Known rows, with every step that occurs
Y -> R: [ 1.30  0.53 -0.55  3.40  4.02 -1.61 -1.50  0.06  2.37 -2.70 -3.10  0.13
  0.43  2.09 -2.17  0.26 -2.57  0.49  0.74 -1.13  0.22  0.42 -1.42]
Z -> D -> S -> V -> E: [ 0.36  1.05 -0.58  1.91  2.70 -2.33 -2.45  0.33  4.31 -3.50 -2.53 -0.17
 -1.93 -2.06 -1.36 -0.85 -3.13 -2.11 -0.20 -0.15  0.01  0.23  0.05]
B -> E -> N: [ 0.33 -0.33  0.04  1.54  4.34 -1.51 -1.41  1.30  1.98 -3.15 -3.18  0.00
  0.07  0.44 -1.62  0.39 -2.16  0.14  2.25 -3.58 -0.12  3.19 -1.23]
Z -> D: [-0.14  0.66  1.81  3.12  2.14 -1.55 -1.92  0.40  2.64 -3.67 -3.14  0.44
 -2.40  1.93 -1.59 -1.28 -2.81 -0.49  0.51 -0.09  0.47 -0.52 -1.77]
R -> Y -> S -> D -> Z: [ 0.09  0.44  0.07  1.85 -0.30 -1.74 -1.41 -1.40  2.31 -3.74 -3.10  0.31
  0.00  1.40 -0.72 -1.87 -2.82 -0.71 -0.04  1.42  0.09 -2.65 -2.74]
E -> V -> S: [-0.53  0.20  2.06  2.15  4.37 -0.84 -1.69 -0.38 -1.03 -1.65 -2.90  0.83
 -1.67  1.98 -1.28 -0.23 -2.65 -0.07 -2.71 -0.75  0.09 -0.13 -1.53]
E -> B -> R -> Y: [ 2.90  0.06 -1.25  1.88  4.79 -0.05 -0.65  0.56  2.68 -0.82 -2.68  0.03
  1.71  0.49 -1.42  2.55 -2.69  0.08 -2.73 -3.53  1.09  0.30 -1.60]
R -> Y -> S -> V: [ 2.20  0.15 -1.96  1.31  2.29 -0.92 -0.84 -0.16  0.05 -1.21 -2.24  0.44
  1.56  5.32 -2.25 -0.64 -2.37 -1.15 -3.29 -0.91 -0.42 -1.53 -1.52]
B -> R -> Y -> S -> D -> Z: [ 1.04  0.31 -1.13  1.72  0.25 -1.25 -1.07 -1.31  3.25 -3.09 -3.02 -0.08
  0.75  1.03 -0.38 -0.45 -2.90 -0.39 -1.71  0.36  0.34 -1.36 -2.54]
R -> Y -> S -> V -> E: [ 2.84  0.77 -2.28  0.76  3.30 -1.33 -1.12  0.11 -0.11 -1.41 -2.24  0.22
  1.50  2.39 -2.28  0.72 -2.27 -1.18 -0.80 -2.73 -0.63 -0.19 -0.81]
V -> S -> D -> Z: [-1.09 -0.16  2.11  2.38  1.32 -1.81 -2.60 -1.23  2.15 -3.62 -3.14  0.37
 -2.11 -0.07 -0.05 -2.09 -3.50  0.24  0.78  2.32  0.37 -3.07 -2.07]
D -> Z: [-0.05  0.69  1.82  2.58  2.91 -1.69 -2.19 -0.01  2.89 -4.26 -3.07  0.33
 -1.54  0.35 -1.76 -0.26 -2.90 -0.77  1.34  0.35  0.22  0.61 -2.02]
E -> N: [ 0.38  0.17  1.51  1.56  3.55 -1.28 -1.87  0.84  1.12 -2.96 -3.03  0.44
  0.03  2.42 -1.60 -0.30 -2.19 -0.27  2.34 -2.08 -0.34  0.83 -1.56]
R -> Y -> S -> D: [ 0.75  0.11 -0.43  1.79  0.31 -1.33 -0.94 -1.10  0.38 -2.20 -3.06  0.46
  0.78  2.65 -1.22 -1.81 -2.37  0.04 -0.16  0.22  0.06 -3.01 -2.46]
E -> B -> R -> Y -> S: [ 2.76 -0.22 -1.84  1.35  3.39 -0.28 -0.10  0.27  1.73 -0.51 -2.72  0.32
  2.00  2.19 -1.43  1.72 -2.47 -0.06 -3.88 -3.51  1.07 -0.67 -1.42]
Z -> D -> S -> Y -> R: [-0.54  0.30 -1.90  4.25  2.42 -2.98 -1.84 -1.33  6.83 -2.61 -2.91 -0.04
  0.10  0.06 -1.49 -2.90 -3.17  0.07 -3.21  1.29  0.66 -0.20 -1.75]
Y -> S -> V -> E: [ 1.92  0.64 -1.30  0.76  3.57 -1.74 -1.58  0.29 -0.18 -2.14 -2.50  0.32
  0.28  0.81 -2.56  0.40 -2.32 -1.00  1.08 -2.36 -0.31  0.45  0.08]
S -> D -> Z: [-0.57  0.54  1.68  2.41  1.36 -1.86 -2.41 -0.88  3.22 -4.81 -3.31  0.14
 -1.67 -1.80 -0.92 -1.23 -3.12 -0.43  3.12  1.76  0.38 -1.02 -1.94]
Z -> D -> S -> V -> E -> B -> R: [ 1.71  0.51 -2.24  1.40  4.22 -1.55 -1.86  0.81  5.77 -2.33 -2.44 -0.52
 -0.79 -4.57 -0.93  1.73 -3.43 -1.66 -2.27 -2.36  1.16  1.10  0.98]
R -> Y -> S: [ 1.35  0.36 -0.26  2.05  1.89 -1.22 -0.74 -0.20  0.13 -1.60 -2.80  0.70
  0.98  4.75 -2.02 -0.82 -2.16 -0.40 -1.85 -1.25 -0.08 -1.67 -2.43]

Rows
[ 1.10  0.96 -1.11  1.62  4.16 -2.10 -2.30  0.18  2.72 -2.54 -2.33 -0.09
 -0.15 -2.44 -2.06  0.17 -2.81 -1.58  0.50 -0.87 -0.24  1.26  0.01] => D -> S -> V -> E
[-0.44 -0.27  0.63  2.16  5.28 -1.12 -1.23  0.10 -0.22 -1.75 -2.97  0.40
 -1.60  0.03 -1.24  0.39 -2.56  0.33 -2.34 -2.28  0.39  2.28 -1.15] => B -> E -> V -> S
[ 3.25  0.40 -2.89  0.20  4.21 -0.89 -0.86  0.55  0.53 -0.81 -2.29  0.29
  1.81  0.25 -2.08  1.88 -2.51 -1.11 -1.26 -4.10  0.27 -0.71 -0.02] => R -> Y -> S -> V -> E -> B
[ 4.44  0.55 -3.23  0.77  6.30 -0.31 -1.03  0.97  2.41 -0.60 -2.18 -0.44
  2.13 -1.55 -1.61  4.15 -2.84 -0.72 -1.51 -4.95  0.54  1.48  0.03] => S -> V -> E -> B -> R -> Y
[ 3.34  0.16 -2.88  0.08  5.05 -0.97 -0.97  0.83  1.53 -0.94 -2.42 -0.02
  1.36 -1.47 -1.98  3.02 -2.63 -0.61 -0.99 -4.59  0.83  1.31  1.09] => Y -> S -> V -> E -> B -> R
[ 2.27  0.24 -1.81  0.16  4.50 -1.29 -1.35  0.73  0.50 -1.52 -2.54  0.38
  0.58 -1.25 -2.48  1.69 -2.51 -0.97  0.64 -3.64  0.56 -0.08  0.86] => Y -> S -> V -> E -> B
[ 1.72  0.65  0.57  1.40  5.50 -1.29 -1.79  0.97  1.40 -2.31 -3.07  0.31
 -0.34 -3.29 -2.00  2.33 -2.55 -0.16  3.32 -3.91  0.91  0.94 -0.24] => V -> E -> B
[-1.19  0.61  1.37  3.22  1.34 -2.15 -2.09 -0.10  4.33 -3.79 -3.02  0.28
 -2.50  0.04 -1.11 -2.29 -2.97 -1.21 -1.33  1.41  0.50 -0.83 -1.68] => Z -> D -> S
[ 3.78  0.65 -3.47  0.78  3.93 -0.97 -0.72  0.24  0.82 -0.74 -2.21 -0.19
  2.24  2.01 -1.91  2.06 -2.34 -0.89 -2.42 -3.70 -0.38  1.09 -0.57] => B -> R -> Y -> S -> V -> E
[ 0.07 -0.62 -2.76  3.29  6.43 -1.93 -0.96 -1.18  2.02 -0.68 -2.87  0.12
  1.02 -0.12 -1.57 -0.09 -2.75  1.58 -4.51 -2.43  0.51  3.20 -1.30] => B -> E -> V -> S -> Y -> R
[ 0.78  0.65 -1.04  1.40  3.67 -1.87 -2.25  0.77  4.85 -2.90 -2.53 -0.06
 -1.55 -4.22 -1.19  0.44 -3.37 -2.02 -0.64 -1.35  0.77 -0.25  0.70] => Z -> D -> S -> V -> E -> B
[-0.45  0.06 -0.53  3.00  3.42 -2.44 -1.94 -1.34  3.83 -1.80 -2.62  0.37
  0.77 -0.72 -2.21 -2.44 -2.70 -0.10 -1.96  0.66  0.53  0.51 -2.01] => D -> S -> Y
[ 1.17  0.08 -1.04  1.21  2.51 -1.29 -1.30  0.01  0.12 -1.91 -2.40  0.56
  0.28  4.06 -2.51 -0.74 -2.41 -1.01 -1.42 -0.69 -0.17 -0.78 -0.62] => Y -> S -> V
[-1.65 -0.20  0.91  1.95  3.03 -1.64 -1.90 -1.09  2.00 -3.88 -3.32  0.04
 -2.55 -3.64  0.05 -0.52 -3.27  0.08 -0.60  0.31  0.45  1.16 -1.47] => B -> E -> V -> S -> D -> Z
[ 2.77  0.22 -2.39  0.57  2.87 -0.96 -0.67 -0.31  1.71 -1.26 -3.08 -0.09
  1.85 -2.86 -0.67  2.03 -2.53  0.34  0.32 -3.75  0.98 -1.05 -0.68] => V -> E -> B -> R -> Y -> S -> D
[ 2.64  0.67 -3.28  1.38  4.06 -1.16 -1.39  0.65  5.71 -1.55 -2.25 -0.62
  0.38 -3.25 -0.59  1.94 -3.43 -1.95 -4.10 -2.79  0.79  0.38  0.00] => Z -> D -> S -> V -> E -> B -> R -> Y
[-1.16  0.26  0.08  3.45  2.06 -2.65 -2.10 -1.20  5.46 -2.73 -2.79  0.32
 -0.99 -0.42 -1.52 -3.45 -3.03 -0.52 -2.67  1.38  0.74 -0.35 -2.07] => Z -> D -> S -> Y
[ 3.46  0.38 -2.15  0.79  4.48 -0.78 -0.43  0.62  1.41 -0.63 -2.78  0.09
  2.05 -0.76 -1.49  3.01 -2.37 -0.11 -1.51 -5.27  0.85  0.44 -0.71] => V -> E -> B -> R -> Y -> S
[ 0.35  0.29 -0.77  2.13  3.07 -1.64 -2.01 -0.14  2.97 -2.43 -2.23  0.10
 -0.16  0.29 -2.06 -1.06 -2.90 -1.56 -1.97  0.76 -0.06 -0.11 -0.68] => D -> S -> V
[ 1.51  0.53 -1.65  0.98  5.04 -1.61 -2.05  0.58  3.38 -1.98 -2.33 -0.06
  0.23 -4.66 -1.87  1.32 -3.02 -1.63  0.11 -2.14  0.61  0.69  0.76] => D -> S -> V -> E -> B
[-0.78  0.26  1.10  1.78 -0.16 -2.17 -1.93 -1.23  2.28 -4.49 -3.34  0.41
 -1.30 -0.06 -1.06 -2.09 -2.86 -0.49  1.97  1.82  0.39 -1.90 -1.80] => Y -> S -> D -> Z
